Each row was made from one walk, in order. Every step used is in the known rows, and no mark comes twice. Write each row's walk.
Known rows
u/f: 0.19 -0.17 -1.23 0.60 -1.68 2.83 -0.90 -0.97 -0.68 1.90 0.06 -0.66 1.31 -0.72 -0.67 1.00 1.16 -0.59 -0.66 -0.09 0.24 0.31 -0.51 -1.58 -0.66
t/f/u/n/x/e: -2.77 1.66 -0.43 -2.46 3.17 -6.08 -0.10 0.69 -0.82 -0.59 -0.43 2.18 -1.59 -0.40 4.40 -3.50 -1.38 0.38 1.51 -0.35 -2.32 0.01 4.25 0.80 -1.02
k/h/t/f: 0.61 1.72 4.76 0.26 -4.70 1.33 -0.36 -0.01 -0.16 1.43 0.54 0.31 -0.18 -2.12 -2.88 0.69 2.83 1.37 -0.52 1.49 0.39 -0.36 3.13 0.32 2.29
h/k: -0.50 -0.80 -2.39 -0.67 -0.05 0.91 -1.57 0.45 -0.13 0.08 1.09 -0.31 2.17 0.36 -0.02 -1.54 -0.21 -1.71 -1.14 -0.31 -0.11 -0.99 2.08 -3.36 -0.19
h/t/f: 0.17 -0.20 1.96 -0.42 -2.84 0.82 -0.62 0.51 -0.72 0.55 0.75 0.29 -0.33 -1.09 -3.19 -1.24 1.54 0.41 0.50 0.94 1.05 -0.21 1.58 1.44 1.42
f/u/n/t: -0.59 -1.33 -0.46 -0.85 1.21 -4.96 2.26 0.63 0.07 -0.29 0.21 -0.55 0.63 1.57 1.87 -0.44 -0.75 -0.44 0.43 0.88 -1.89 -1.06 -0.18 -0.67 0.74
e/x: -0.11 -1.90 -1.01 1.66 -0.66 -0.15 0.06 -0.78 -1.65 0.80 -0.64 0.52 1.52 -1.36 -0.65 -3.34 -1.48 -1.06 1.47 -0.95 0.11 0.74 -2.41 -5.02 -0.66
e/x/n/t/f: -0.48 -2.66 1.40 0.46 -2.70 -3.45 2.68 -0.80 -0.14 0.65 -2.22 0.20 3.73 0.00 -3.88 -2.42 2.47 0.79 3.11 0.16 -1.18 2.27 -3.23 -1.02 -1.08
e/x/n: -0.10 -2.32 0.99 2.72 1.77 -0.43 1.74 -1.04 -0.53 0.32 -1.44 0.87 2.02 -0.45 -1.63 -2.27 -1.62 -0.32 3.58 -1.66 -1.35 2.24 -2.99 -3.46 -1.76
u/n/t/h: 0.08 -0.76 -1.42 -1.50 -1.56 0.89 2.44 1.05 1.40 -0.64 -1.33 -1.71 0.06 0.26 1.36 -0.99 1.95 0.87 -0.08 0.17 -0.90 -0.16 -5.83 -0.91 1.04
k/h/t: 1.18 1.34 3.20 2.12 -3.01 1.69 -0.11 -0.33 0.90 1.30 0.71 -0.13 -1.21 -1.72 -1.87 0.58 0.17 0.31 0.19 0.42 0.46 -1.04 1.58 -1.62 2.03
e/x/n/u/f/t: 1.64 -1.18 1.96 3.58 0.96 1.59 0.98 -3.33 -1.85 1.10 -2.20 0.43 1.71 0.21 0.39 2.74 -0.50 0.29 1.49 -0.47 2.91 1.91 -1.47 1.76 -1.66
e/x/n/t/f/u: -0.75 -3.42 2.79 0.17 -0.22 -6.63 2.63 -1.00 -0.88 -0.18 -0.87 1.29 3.23 0.88 -1.12 -0.31 1.00 0.48 2.58 0.82 -1.65 1.26 -1.54 0.31 -0.50
h/t/f/u/n/x/e: -1.76 1.71 0.62 -1.26 2.12 -6.03 0.25 1.11 -0.62 -0.70 0.00 2.40 -3.38 -0.63 2.96 -3.26 -1.65 0.44 2.39 0.21 -0.30 -1.11 3.26 3.20 0.42
x/n/u: -0.32 -1.43 0.23 1.35 2.52 1.29 0.32 -2.44 1.01 -0.35 0.60 -0.53 0.05 1.53 -1.12 0.37 0.84 1.01 1.85 -1.01 -1.35 1.76 1.96 0.78 -1.72
n/t/f/u: -0.74 -1.59 1.12 -2.29 -2.32 -5.17 0.08 -0.13 -0.17 0.15 1.22 0.03 2.00 1.06 -0.20 0.41 1.92 -0.05 -0.67 1.85 -1.28 -0.61 1.63 0.28 0.80
a/l: 1.16 -0.48 -0.79 -0.78 0.13 4.29 -0.59 0.84 -0.60 -0.09 -0.36 -1.03 1.61 -0.54 -0.42 -2.05 -2.69 -1.61 -0.27 -0.13 -1.36 0.14 -2.17 -1.90 0.63
f/t/h/k: 1.46 0.09 -0.39 -1.07 -0.57 4.12 -1.77 0.85 0.37 -1.20 -0.03 0.00 1.37 -0.01 3.19 1.14 -1.29 -1.18 -2.21 -0.08 2.72 -1.31 -0.98 -1.52 1.07
x/n/t/f/u/a/l: -0.02 -1.93 1.20 -2.95 2.50 -2.97 1.69 1.79 1.01 -1.64 -0.68 -0.36 1.94 2.02 -2.90 0.81 1.06 -0.16 -1.62 1.19 -1.81 0.75 -2.37 2.82 0.24
k/h/t/n/x/e: 0.23 3.94 0.99 3.02 -0.51 -0.13 -0.46 -0.05 1.63 0.47 0.06 0.29 -4.18 -2.01 0.40 -0.87 -1.55 1.16 2.48 -0.93 -0.74 -0.73 2.76 1.07 0.31
f/u: -0.46 -1.47 0.58 -0.18 2.12 -2.10 -1.11 -0.33 -0.49 -0.25 1.99 0.77 0.40 0.55 1.79 0.38 -2.44 -1.09 -0.04 0.06 -1.41 -0.78 2.13 -2.33 -0.03
t/n/x: -0.95 1.08 -1.31 0.90 0.22 1.93 -0.48 0.35 0.52 -0.11 0.64 0.67 -2.23 -0.58 -0.17 -0.73 -2.23 0.46 1.48 -1.69 -0.43 0.32 -0.16 -1.96 -1.35
x/n/t/f/u/a: -1.35 -1.72 1.01 -1.84 2.18 -4.99 1.32 0.78 1.55 -0.97 0.66 0.30 1.29 2.19 -3.28 1.33 2.97 0.58 -0.91 0.63 -1.57 0.99 0.46 0.93 -0.74
t/n: 0.01 0.25 -0.59 1.05 0.41 2.61 -0.12 0.29 -0.68 -0.28 0.80 -0.88 -0.97 -0.09 -1.26 0.57 -0.65 0.25 0.45 -0.88 -2.04 0.58 0.21 -0.20 -0.54
u/f/t/h/k: 1.87 0.36 -0.93 -0.56 -1.68 5.30 -2.25 0.24 -0.32 0.12 -0.49 -0.20 1.93 -0.31 3.13 3.70 0.79 -1.01 -3.48 0.43 3.78 -1.49 -1.79 0.56 0.91

Which walk is each row?
1.75 1.26 0.69 0.89 -1.87 3.30 -0.84 -0.76 -1.02 1.84 -0.73 -0.49 1.83 -0.67 0.51 2.16 -1.86 -1.27 -0.90 0.14 2.39 0.15 -0.12 -1.41 -0.12 | u/f/t
2.25 1.55 -0.96 0.18 3.39 4.84 -0.41 0.76 -1.33 -1.87 -0.33 -2.17 -1.78 0.98 -0.93 2.48 -1.60 -0.24 -3.70 -0.22 1.84 0.35 -1.15 4.44 0.46 | f/t/n/u/a/l
-0.01 1.03 -0.16 2.07 -0.68 2.11 -0.30 0.82 0.41 -0.06 0.84 0.81 -4.17 -0.84 -1.32 -0.52 -2.41 0.51 2.27 -1.13 1.59 -0.64 -1.35 1.00 0.05 | h/t/n/x
0.08 -1.45 -0.19 0.76 -0.28 -1.12 2.03 -0.55 2.61 0.30 -0.67 -1.11 2.21 1.39 -2.56 -0.92 0.03 -0.15 2.68 -0.62 -1.68 1.32 -2.16 -1.90 -1.12 | x/n/t
-0.85 -2.38 3.10 -1.45 -0.02 -5.15 1.56 -0.34 1.06 -0.43 0.39 0.56 2.49 1.87 -1.43 0.98 1.05 0.68 1.42 1.21 -2.67 0.88 1.41 1.85 -0.37 | x/n/t/f/u
-1.03 -1.18 -1.49 -0.58 4.23 -2.13 -1.45 0.61 0.32 -0.84 2.19 0.52 -0.81 0.83 0.06 0.74 -0.89 -1.27 -2.35 -0.54 -0.55 -0.46 1.40 -2.69 -0.49 | f/u/a
2.09 0.26 -0.04 0.39 -1.64 5.40 -1.94 -2.31 -0.39 0.30 -0.23 -1.03 -0.60 -0.09 3.08 4.67 1.44 0.84 -2.68 0.42 3.59 -0.26 -1.88 2.78 0.40 | n/u/f/t/h
-0.24 2.34 -2.38 2.27 0.96 -0.57 -1.00 0.46 1.03 -0.28 0.39 0.50 -4.42 -0.88 0.48 -2.94 -3.11 0.17 3.55 -1.58 -0.08 -0.34 0.60 2.22 -0.73 | h/t/n/x/e
0.27 -1.97 -3.31 -1.68 -2.67 0.79 -0.70 0.74 1.97 -0.92 0.35 -1.38 2.24 0.92 1.28 -0.68 2.65 -0.64 -1.88 0.59 0.57 -1.58 -3.33 -1.32 1.01 | n/t/h/k
-0.95 0.13 0.13 -2.69 -3.21 -2.03 2.56 1.06 -0.51 0.73 -1.23 -1.20 1.73 0.23 -1.98 -2.58 3.52 1.01 -0.06 1.09 -1.53 0.66 -0.37 0.34 0.62 | u/n/t/f
-0.63 -0.61 2.99 -0.96 1.12 -2.87 1.28 1.48 -2.09 -0.54 0.63 1.28 -1.59 -0.09 0.29 0.13 0.55 0.74 0.25 1.55 -0.21 -1.03 2.52 3.56 2.10 | h/t/f/u/n
2.23 0.71 0.93 0.42 -2.19 5.74 -1.27 -0.50 -0.18 0.53 -0.96 -0.41 0.66 -1.00 2.17 3.80 -0.24 -0.07 -1.81 0.14 2.76 -0.12 -3.16 -0.32 0.61 | u/f/t/h
0.38 2.95 2.72 2.69 -2.41 2.64 -0.15 0.16 1.31 0.79 0.69 0.81 -4.07 -1.95 -1.33 1.58 -1.02 1.45 1.29 -0.63 1.02 -0.95 0.67 -0.18 0.98 | k/h/t/n/x
-0.10 -1.58 -2.40 -1.19 -0.46 3.40 -1.87 0.78 0.81 -1.13 0.82 -0.20 1.05 -0.16 1.79 -0.27 1.44 -0.54 -1.99 -0.39 0.59 -1.05 -1.63 -1.63 0.59 | t/h/k
1.67 1.05 0.01 1.05 -1.19 3.18 -1.59 -2.72 -1.19 1.48 0.01 -1.07 0.70 0.39 1.21 3.38 0.29 -0.36 -1.85 0.44 3.23 0.04 2.03 1.49 -0.33 | n/u/f/t
-1.39 1.71 -3.45 0.01 0.78 -1.65 -2.05 -0.50 1.63 0.42 -0.09 0.69 -0.57 -0.95 2.20 -5.21 -3.27 -0.98 2.58 -2.10 -0.98 0.28 1.62 -4.07 -2.11 | n/x/e
0.62 -0.13 -2.74 -1.46 1.81 4.13 -0.64 1.90 0.14 -0.75 -0.44 -1.30 0.55 -0.33 -2.17 -1.73 -1.06 -1.78 -2.89 -0.54 -0.49 0.36 -3.09 -2.58 0.07 | u/a/l
-0.97 -0.73 0.74 -0.54 3.59 -2.37 1.26 0.67 -1.29 -0.62 0.75 0.55 -0.36 0.65 2.23 -0.03 -2.01 -0.42 0.26 0.19 -1.86 -0.49 1.65 -1.28 0.29 | f/u/n
0.68 4.27 -1.60 1.66 0.42 1.14 -1.33 -0.55 -0.31 0.83 -1.36 0.21 -1.39 -0.80 2.91 0.66 -3.41 -0.38 1.33 -1.43 1.27 0.44 0.78 2.01 -1.82 | u/f/t/n/x/e
0.44 2.91 0.83 1.06 0.00 2.71 -0.57 0.53 0.05 -0.08 -0.28 0.68 -1.83 -0.64 0.68 0.43 -5.07 -0.24 1.24 -1.37 1.86 0.14 0.19 -1.50 -0.87 | f/t/n/x
1.62 1.87 2.13 3.74 -2.86 4.17 -0.48 -2.37 -0.91 1.48 1.05 -1.46 -3.31 -0.88 -1.45 6.48 4.88 2.50 -1.60 1.27 1.18 -0.83 2.60 6.63 1.59 | k/h/t/n/u/f
-1.19 2.58 -3.17 0.91 1.83 -0.63 -1.20 0.07 0.95 -0.41 0.01 0.21 -2.50 -0.74 1.39 -2.95 -2.78 0.03 2.79 -2.14 -2.03 0.65 1.01 -0.26 -2.17 | t/n/x/e
-1.20 -3.17 0.80 -0.48 1.72 -6.68 2.29 0.22 0.09 -0.80 -0.83 1.38 1.98 1.29 -3.02 -0.22 2.86 0.30 0.13 0.30 -0.59 1.39 -2.60 0.15 -1.06 | e/x/n/t/f/u/a
-1.78 2.47 -3.36 -0.50 2.44 -1.94 0.53 0.62 0.93 0.06 -1.31 0.56 -1.62 -0.81 2.97 -5.80 -2.90 -0.40 2.80 -2.11 -1.94 0.59 0.86 -2.92 -1.79 | u/n/x/e
-1.30 -1.34 -0.58 -3.00 -0.33 -5.18 -0.31 1.00 0.48 -0.44 1.43 -0.08 1.02 1.34 -1.97 0.37 3.34 -0.12 -3.13 1.27 -0.35 -0.55 0.93 -0.23 0.25 | n/t/f/u/a
-1.72 0.61 2.43 -1.44 0.65 -3.02 0.92 1.48 -0.88 -0.31 0.41 2.71 -3.01 -0.54 1.22 -1.03 -0.92 0.93 1.14 0.73 1.10 -1.31 1.74 1.96 1.12 | h/t/f/u/n/x
0.56 -0.52 -3.48 -1.30 2.47 3.65 -1.12 0.15 -0.19 -1.06 0.26 -1.92 -0.74 0.73 -1.50 -0.71 1.05 -0.66 -3.61 -0.23 0.24 0.29 -1.28 0.30 -0.05 | n/u/a/l
-0.42 -0.57 0.03 -2.08 -4.74 -1.91 0.36 0.03 0.39 0.96 -0.09 -0.97 2.63 0.11 -2.72 -1.91 3.00 0.25 -0.32 1.17 -0.93 0.41 0.54 -1.01 0.39 | n/t/f
0.28 -1.25 -1.48 -1.59 4.57 0.57 -1.04 1.73 -0.49 -1.54 0.96 -0.10 -0.18 0.58 -0.11 0.10 -2.59 -2.05 -3.05 0.25 -0.91 -0.73 -1.57 -1.11 0.48 | f/u/a/l
-0.23 -1.23 -3.37 -2.20 -1.20 0.44 1.60 1.74 1.37 -1.24 -0.73 -1.50 1.19 1.01 2.28 -1.34 3.07 -0.06 -1.80 0.43 0.29 -1.42 -3.95 -0.11 1.37 | u/n/t/h/k
1.49 0.67 1.79 2.01 1.08 3.37 0.16 -2.93 -0.06 0.90 -0.91 -0.44 1.10 1.24 0.18 4.42 -0.23 0.63 0.41 -0.25 1.92 1.41 1.28 2.83 -1.33 | x/n/u/f/t
0.08 -0.55 -2.12 0.74 -1.08 2.53 -1.62 -2.76 -0.81 1.41 0.73 -1.27 -0.13 0.38 0.45 1.80 3.14 0.36 -1.54 0.29 0.92 0.22 1.46 1.17 -0.79 | n/u/f
-0.17 1.47 6.11 -0.36 -0.72 -2.43 1.65 0.99 -1.62 0.16 0.54 1.24 -1.67 -1.15 0.31 2.33 1.92 1.82 -0.86 2.19 -0.80 -1.32 4.00 2.81 3.09 | k/h/t/f/u/n
